What can hang from each mark:
B: X Y
V: X
S: A Y
Y: B J S
E: X
X: E V
A: J S
J: A Y

Each row was made from one small tree. The marks that hang from a mark follow it in brackets, in alphabetical order. Every link used is in the known rows. Write each row's tree.
Known rows:
A[J S[Y]]: [ 0.74 -1.38 -0.99 -1.20 -2.22 -1.60 -1.43  0.90 -1.16  0.72 -0.45 -0.15
  1.05  0.08  0.80  0.04 -0.25  0.41  0.92 -1.72  0.96  1.53  4.09]
Y[J]: [-1.47 -1.28 -0.71 -0.71 -1.43 -1.33 -1.12 -0.11  0.29  2.59 -0.91 -0.42
  0.95 -1.17 -0.53  1.27  1.58  0.85  1.73 -0.62  1.05  0.02  0.91]
J[Y[B]]: [-1.75  1.45 -0.42  0.54  0.94 -0.15 -0.98  0.76 -0.07  0.27  1.69 -1.19
  0.86 -1.45  0.76 -0.23  0.65  0.12  0.62  0.06  0.42  2.14  1.37]
S[A]: [-1.56 -0.76  0.00 -0.63 -0.35 -1.49 -1.53 -0.53 -1.51  0.59 -0.82 -0.13
  0.08 -2.16  0.10 -0.10  2.94  0.63  0.82 -0.68  0.92  2.07  1.24]
A[J S]: [ 0.03 -0.91 -1.25 -0.14 -1.51 -1.09 -0.03  0.75 -0.58  0.99 -1.19 -0.79
  1.70 -0.40  0.36 -1.03 -0.31  0.66  1.24 -1.24  0.80  2.95  2.97]
J[A[S[Y[B[X]]]]]: [ 0.06 -0.23 -0.27 -0.48 -1.11 -0.99 -2.28  0.72 -0.48  0.34  1.86  0.63
  0.63  0.77  1.68  0.91 -0.98 -0.92  0.51 -0.91  0.31 -0.43  0.97]
J[A[S]]: [-1.16 -3.01 -1.03  0.91 -1.13 -0.30 -1.60  0.32 -1.27  3.31 -0.68  0.06
  1.22  0.07  0.14  1.16  1.65 -0.07  1.31 -0.47  0.72  1.58  2.25]
J[A]: [-2.30 -2.28 -0.26  0.33 -1.09 -0.71 -1.11 -0.39 -1.23  1.89 -0.74 -0.27
  0.96 -0.37  0.02  0.92  2.88 -0.05  0.57 -0.06  0.78  0.10  1.12]
Y[B[X[V]]]: [-1.55  2.90  0.39 -0.60 -0.23 -1.23  0.83  0.56  1.65 -3.25  1.90 -0.88
 -0.65  0.31  1.02 -1.94  0.30  0.34  0.59 -0.69  0.10 -0.90 -1.70]
A[J]: [-1.34 -0.44 -0.64 -0.68 -1.57 -1.35  0.52  0.20 -0.56 -0.59 -1.38 -1.00
  1.33 -0.72  0.09 -0.98  0.91  0.61  0.52 -0.82  0.78  1.54  1.98]
J[A[S] Y]: [-0.51 -3.04 -1.06  1.69 -0.21  0.08 -2.79  0.63 -1.40  4.57  0.41  0.18
  1.81 -0.51  1.26  1.05  1.72 -0.06  0.82 -0.10  0.66  2.84  3.38]
J[Y[B[X] S[A]]]: [ 0.50  3.57  0.12 -0.39  1.14 -0.99 -0.84 -0.06  0.55 -1.27  2.27 -0.43
  0.51 -2.55  2.52  0.06 -0.41  0.34 -1.48 -0.42 -0.12  1.51 -0.89]
B[X[E] Y[J]]: [-0.18  2.17  0.71 -0.27 -2.85 -1.53 -1.07 -0.35  1.40 -2.81 -0.19  0.84
 -0.02 -0.59  0.70  0.54  0.62  0.58  1.09 -0.01  0.74 -0.64 -2.13]
A[J S[Y[B[X]]]]: [ 0.82  1.76 -0.63 -1.49 -1.46 -1.71 -0.62  1.35  0.24 -2.22  1.39 -0.06
  0.95  0.39  1.84 -1.27 -2.98 -0.22  0.19 -1.79  0.38  0.72  2.05]
B[X Y[J S]]: [ 2.27  2.53  0.36  0.09 -2.13 -1.88  0.52 -0.09  2.58 -1.34  0.78  0.05
  0.22 -1.46  1.22  2.54 -0.91  0.68  0.34 -0.23  0.73 -1.48 -1.96]
X[V]: [-1.94 -0.33 -0.15 -0.24 -0.87 -1.28  0.10  0.25  0.42 -0.48  0.09 -0.91
 -0.69 -0.02 -0.07 -0.99  3.24  0.95  1.25 -0.67  0.64 -0.09  0.78]
A[J[Y] S]: [ 0.51 -0.77 -1.21  0.53 -0.63 -0.75 -1.29  1.12 -0.73  2.13 -0.09 -0.69
  2.03 -0.82  1.27 -0.94 -0.03  0.61  0.76 -0.91  0.72  4.13  4.26]
J[A Y]: [-1.93 -1.89 -0.29  1.15 -0.11 -0.41 -2.17  0.01 -1.42  2.82  0.36 -0.24
  1.38 -0.88  0.90  1.39  2.97 -0.01  0.09  0.35  0.69  1.28  2.41]
Y[S[A]]: [-0.28  0.22 -0.15 -0.64 -0.48 -1.24 -0.48 -0.96 -0.48  0.50 -0.54 -0.64
  0.33 -2.20  0.51  1.26  1.99  0.97 -0.23 -0.77  0.59  0.73  0.12]
E[X]: [-1.41 -0.06  0.09  0.89 -0.84 -0.98  0.76 -0.73 -1.04  1.35  0.55 -1.08
  0.07 -1.31 -0.75 -1.69  0.31  0.03  2.14 -0.40  0.94  1.87  0.57]
S[A Y]: [-1.02 -0.98  0.18 -1.64 -0.86 -2.19 -2.71 -0.52 -2.04  0.45  0.01  0.39
 -0.40 -1.76  0.54  0.98  2.75  0.36  0.41 -1.16  1.09  0.70  1.95]
A[J[Y[B[X] S]]]: [ 0.82  3.99 -0.36 -0.24 -0.10 -0.72  1.34  0.75  1.48 -2.64  1.75 -1.37
  1.78 -0.90  2.41 -0.64 -2.28  0.35 -1.72 -0.59 -0.21  0.95 -0.15]
J[A Y[B S]]: [-1.73  0.45 -0.66  0.64  0.30  0.48 -0.60  0.42  0.45  1.99  1.84 -1.14
  1.74 -0.50  1.69  1.70  1.22  0.08 -1.02  0.19  0.04 -0.05 -0.04]
A[S[Y[B[X] J]]]: [ 0.61  0.63 -0.62 -1.56 -1.39 -1.70 -2.26  0.90  1.11  1.10  1.63  0.49
  0.62 -0.15  1.27  1.07 -2.29  0.02  1.29 -1.51  0.63 -0.51  0.58]
A[J[Y[B S]]]: [-0.62  2.45 -0.89 -0.32 -0.23 -0.12  1.18  1.03  1.15 -0.57  0.94 -1.86
  2.07 -0.97  1.81 -0.21 -0.93  0.61 -1.17 -0.56  0.12  1.56  0.77]
X[E]: [-1.90 -0.06 -0.16 -0.06 -1.64 -0.24 -0.83 -0.78 -0.79 -1.16 -1.29 -0.41
  0.55 -0.27 -0.48 -1.05  2.86  0.64  0.71 -0.12  0.43  0.73  0.06]
B[X Y[S]]: [ 3.01  3.52  0.69  1.20 -1.33 -1.57  1.05 -0.36  1.41 -4.04  1.30 -0.28
 -0.27 -1.41  1.24  1.28 -0.52  0.16 -0.07  0.13  0.41 -0.40 -1.26]
V[X]: [-0.87  1.04 -0.67  0.22 -0.88 -1.64 -0.25 -0.72 -1.83  1.56  0.28 -0.67
  1.40 -0.79 -0.37 -0.81  0.63  0.83  1.46 -0.89  0.57 -0.51  0.91]

Write each row's tree:
[-1.21  1.35  0.25 -3.13 -0.98 -2.45 -2.75  0.03  0.21 -0.37  1.22  0.97
 -0.21 -1.62  1.65  1.14 -0.25  0.25  0.25 -1.52  0.82 -0.91 -0.65] | S[A Y[B[X] J]]
[-0.50  3.62 -0.13 -1.91 -0.56 -1.66  1.17  0.11  0.86 -3.10  0.30 -0.76
  0.98 -1.50  2.22 -0.73 -1.68  0.52 -1.48 -1.36 -0.01  0.65 -1.74] | Y[B[X] S[A[J]]]
[-1.36  3.16  0.30 -0.01  0.56 -0.98 -0.44  1.11  1.39 -2.36  3.05 -0.86
 -0.57 -0.22  1.91 -1.74  0.20  0.36  0.15 -0.36 -0.03  0.49 -0.31] | J[Y[B[X[V]]]]
[-0.73 -2.48 -0.89  0.41 -2.38 -0.81 -2.05  0.73  0.57  3.42 -0.42  0.74
  0.98 -0.04  0.74  2.96  1.16  0.22  2.33 -0.27  1.31  0.72  0.72] | B[Y[J[A[S]]]]
[ 1.14  0.66  0.25  0.13 -2.54 -1.44 -0.18 -0.37  1.71 -0.06  0.57  0.60
  0.57 -0.45  1.56  3.49  0.08  0.19 -0.10  0.00  0.67 -2.51 -2.35] | B[X Y[J[A] S]]
[-2.83  3.14  0.49 -0.93 -1.06 -0.51  0.21  0.13  1.50 -4.62  1.13 -0.57
 -0.70  1.16  1.01 -3.11  1.13  0.57  0.41 -0.59 -0.25 -0.96 -3.19] | Y[B[X[E V]]]
[ 0.27  1.87 -0.03 -1.01 -1.80 -1.76  1.02  0.17  0.37 -2.72 -0.54 -0.48
  0.55 -1.84  1.82  1.04  0.75  1.00 -0.49 -0.77  0.90  1.47 -0.38] | B[Y[S[A[J]]]]
[-1.27 -1.82 -0.93 -0.40 -1.14 -0.30 -2.42  0.85 -0.87  2.27  1.47  0.06
  1.00  0.76  0.98  1.44  0.57 -0.59  0.97 -0.87  0.65  0.06  1.91] | J[A[S[Y[B]]]]
[ 0.05  0.33 -0.21 -0.17  0.41 -0.93 -1.36 -0.47 -0.75  1.61  0.58 -0.51
  0.68 -2.77  1.51  1.17  2.30  0.96 -0.80 -0.52  0.47  1.91  1.30] | J[Y[S[A]]]
[-0.60 -1.39 -0.59  1.21 -0.45  0.05 -1.10 -0.28 -0.54  2.52  0.75 -0.75
  1.44 -0.80  1.22  2.32  2.55  0.23 -0.91  0.20  0.28  0.46  1.40] | J[A Y[S]]
[-1.77  2.14 -0.75 -2.05 -0.77 -0.95  1.02  0.28  0.64 -1.49 -0.54 -1.26
  1.35 -1.42  1.49 -0.30 -0.39  0.84 -0.90 -1.37  0.35  0.98 -0.96] | Y[B S[A[J]]]
[-0.35  2.08 -0.59  0.61  0.85  0.35  0.21  0.45  1.01  0.22  1.96 -1.69
  1.18 -1.29  1.23  0.83  0.34  0.42 -0.57 -0.02  0.13  0.88  0.49] | J[Y[B S]]
[ 0.95  3.67 -0.04  0.81  0.76 -0.30  0.25  0.21  1.39 -1.72  2.89 -1.02
  0.95 -1.38  1.89  0.28 -1.36  0.15 -1.06 -0.06 -0.24  0.43 -0.78] | J[Y[B[X] S]]
[ 0.66  2.63  1.04  0.40 -1.46 -1.92  0.61  0.49  1.53 -4.36  1.64 -0.02
 -1.58 -0.18  1.22 -0.71  1.15  0.45  1.15 -0.19  0.62 -0.48 -0.85] | B[X[V] Y]
[ 0.86 -0.78 -0.29  0.45 -2.50 -1.46 -1.95  0.56  0.94  1.66  0.23  1.36
  0.76 -0.10  1.57  2.51 -0.36 -0.04  1.71 -0.33  1.01  0.34 -0.29] | B[X Y[J[A[S]]]]
[-1.78 -0.02 -0.47 -2.04 -1.27 -1.32 -1.75  0.65  0.65  0.89  0.68 -0.31
  0.54 -0.45  0.22  1.73  0.25  0.28  1.32 -1.10  0.96 -1.77  0.68] | S[Y[B J]]
[-0.34  3.69  0.20 -0.30 -0.39 -0.90  1.76  0.27  2.64 -3.46  2.24 -1.36
 -0.50  0.33  1.37 -0.90 -0.24  0.61 -0.42 -0.84 -0.32 -2.04 -2.65] | Y[B[X[V]] S]
[-0.31 -3.17 -0.77  0.23 -1.75 -1.03 -2.96  0.29 -1.81  3.21  0.36  0.56
  0.74  0.40  0.64  1.86  1.96 -0.26  0.96 -0.91  0.87  0.18  3.37] | J[A[S[Y]]]
[-1.20  0.80 -0.53 -0.99 -1.40 -0.75 -0.04 -0.21  2.00  1.03  0.71 -0.26
  1.41 -0.21  1.50  2.37 -0.92  0.10 -0.64 -0.62  0.13 -2.78 -2.74] | Y[B[X] J[A] S]
[ 1.67  2.18  0.45 -0.98 -1.76 -2.43 -0.66 -0.42  1.75 -1.08  0.40  0.80
 -0.23 -2.39  1.84  2.47 -0.15  0.87  0.14 -0.65  0.83 -0.45 -2.18] | B[X Y[J S[A]]]
[-1.54 -1.76 -0.18 -2.45 -1.65 -2.51 -3.46 -0.39 -1.11  2.88 -0.48  0.70
 -0.01 -1.97  0.42  2.19  2.37  0.83  1.03 -1.54  1.40 -0.29  1.64] | S[A Y[J]]
[ 0.81  3.79  1.00  0.35 -2.57 -1.07  1.22 -0.28  2.48 -5.90  1.23 -0.02
 -1.13  0.75  1.68 -0.50  1.56  0.96 -0.36 -0.11 -0.02 -1.92 -3.89] | B[X[E V] Y[S]]
[-1.22  1.68 -0.25 -1.08 -0.78 -1.42 -0.42  0.19  1.65 -0.54  0.78 -0.31
  0.74 -0.93  0.66  0.16 -1.33  0.18  0.94 -0.68  0.53 -0.78 -1.30] | Y[B[X] J]
[-1.39  1.02 -0.93 -0.97 -0.82 -0.37  0.55  0.15  2.17  1.07  0.32 -1.39
  1.34 -0.93  0.27  1.74 -0.37  0.78  0.58 -0.80  0.43 -1.26 -1.45] | Y[B J S]
[-2.03 -3.57 -0.51 -1.32 -2.53 -1.63 -3.05 -0.19 -0.93  3.83 -0.32  0.73
  0.82 -0.05  0.28  3.08  2.56  0.15  0.70 -0.87  1.18 -2.26  1.53] | S[Y[J[A]]]
[-0.02  0.15 -0.77 -0.42 -0.57 -0.75 -1.87  0.96 -0.47  0.53  1.58 -0.41
  0.38 -0.08  0.53  0.43 -0.54 -0.09  1.53 -1.18  0.69  0.96  2.56] | A[S[Y[B]]]
[ 1.79  3.43  0.59 -0.84 -1.92 -2.40  1.07 -0.10  0.77 -4.51  0.08  0.17
  0.06 -1.99  2.49  0.40 -0.67  0.59 -1.13 -0.77  0.60  0.97 -1.26] | B[X Y[S[A[J]]]]
[-0.58  0.60 -0.60 -1.61 -1.22 -1.61  0.57 -0.30 -0.41 -0.35 -1.38 -0.82
  1.05 -1.78  1.16  0.33  0.99  1.09 -0.98 -1.36  0.56  1.23  0.28] | Y[S[A[J]]]
[ 0.79  3.62  0.05  0.05 -0.11 -0.80  1.22 -0.17  1.64 -3.14  1.61 -1.16
  0.49 -0.90  0.92  0.01 -1.51  0.09 -0.52 -0.48 -0.17 -0.70 -1.82] | Y[B[X] S]
[-0.22  3.02  0.17  0.53  1.04 -0.67 -0.93  0.54  0.43 -1.32  2.45 -0.68
  0.64 -1.42  1.60 -0.71 -0.83 -0.16 -0.09  0.05  0.14  1.55  0.64] | J[Y[B[X]]]
[-1.29  3.36  0.35  0.20  0.09 -0.04 -1.37  0.05  0.27 -2.86  1.59 -0.33
  0.70 -0.52  1.63 -1.78  0.05  0.02 -0.30  0.21 -0.15  1.25 -1.10] | J[Y[B[X[E]]]]
[-1.49  1.34  0.04  0.55  0.39 -0.32 -1.54  0.46 -0.34  0.39  2.05 -0.18
  1.11 -0.48  1.98  0.31  0.44 -0.65 -0.57  0.32  0.09  0.52  0.11] | J[A Y[B[X]]]
[-0.92 -0.86 -0.61 -1.63 -1.29 -1.60 -1.03 -0.84  0.46  2.50 -1.19 -0.16
  0.74 -2.47  0.66  2.40  1.67  1.38  0.18 -1.15  0.82  0.00 -0.66] | Y[J S[A]]
[ 0.29  2.61  0.39 -1.10 -0.55 -1.67 -0.96  0.24  0.03 -3.06  2.14 -0.13
 -0.23 -0.52  0.92  0.11 -0.72 -0.48  0.14 -0.76  0.39 -0.99  0.45] | S[Y[B[X]]]
[-1.52 -2.41 -0.94 -0.54 -2.05 -0.58 -0.64 -0.51  0.63  3.66 -0.92 -0.37
  1.76 -0.37  0.30  3.33  1.81  0.69  0.03 -0.54  0.66 -2.00 -0.67] | Y[J[A] S]
[-0.77  2.24  0.69 -2.03 -0.19 -2.12 -2.12 -0.11 -0.97 -2.47  1.78  0.45
 -0.76 -1.64  1.81 -0.25 -0.13 -0.22 -0.17 -1.14  0.55 -0.01 -0.06] | S[A Y[B[X]]]
[-2.00 -1.19 -1.21  1.04  0.51  0.62 -2.28  1.05 -0.44  3.23  1.60 -0.40
  1.80 -0.12  1.59  0.54  0.66 -0.33  0.87 -0.10  0.34  2.55  2.22] | J[A[S] Y[B]]
[-0.49  0.30 -0.64  1.04  0.47 -0.14 -2.14  0.96 -0.22  1.80  2.21  0.23
  1.29 -0.22  2.20  0.30 -1.02 -0.60  0.16 -0.10  0.03  1.98  0.87] | J[A[S] Y[B[X]]]
[-0.25  1.94 -0.09  0.63  0.38 -0.07 -0.54  0.05  0.88 -0.19  2.44 -0.57
  1.53 -0.55  2.48  1.30 -0.41 -0.45 -1.55  0.21 -0.28 -0.55 -0.88] | J[A Y[B[X] S]]
[-1.68  1.53  0.69 -0.48 -1.82 -1.25 -0.30 -0.43  0.65 -3.57  0.21 -0.09
 -0.77  0.80  0.57 -2.51  2.47  0.83  0.28 -0.52  0.03 -0.86 -1.90] | B[X[E V]]
[-2.84 -0.70 -1.13 -0.82 -1.33 -0.06 -0.04  0.03  1.57  2.80  0.03 -0.78
  1.78 -0.18  0.71  2.83  0.81  0.44  0.01 -0.59  0.36 -2.45 -2.00] | Y[B J[A] S]
[-2.44  1.05 -0.22 -2.94 -1.16 -1.92 -1.19  0.83 -1.03 -1.52  0.16 -0.33
  0.56 -1.03  1.55 -0.41  0.43  0.26 -0.11 -1.69  0.87  0.83  1.42] | S[A[J] Y[B]]
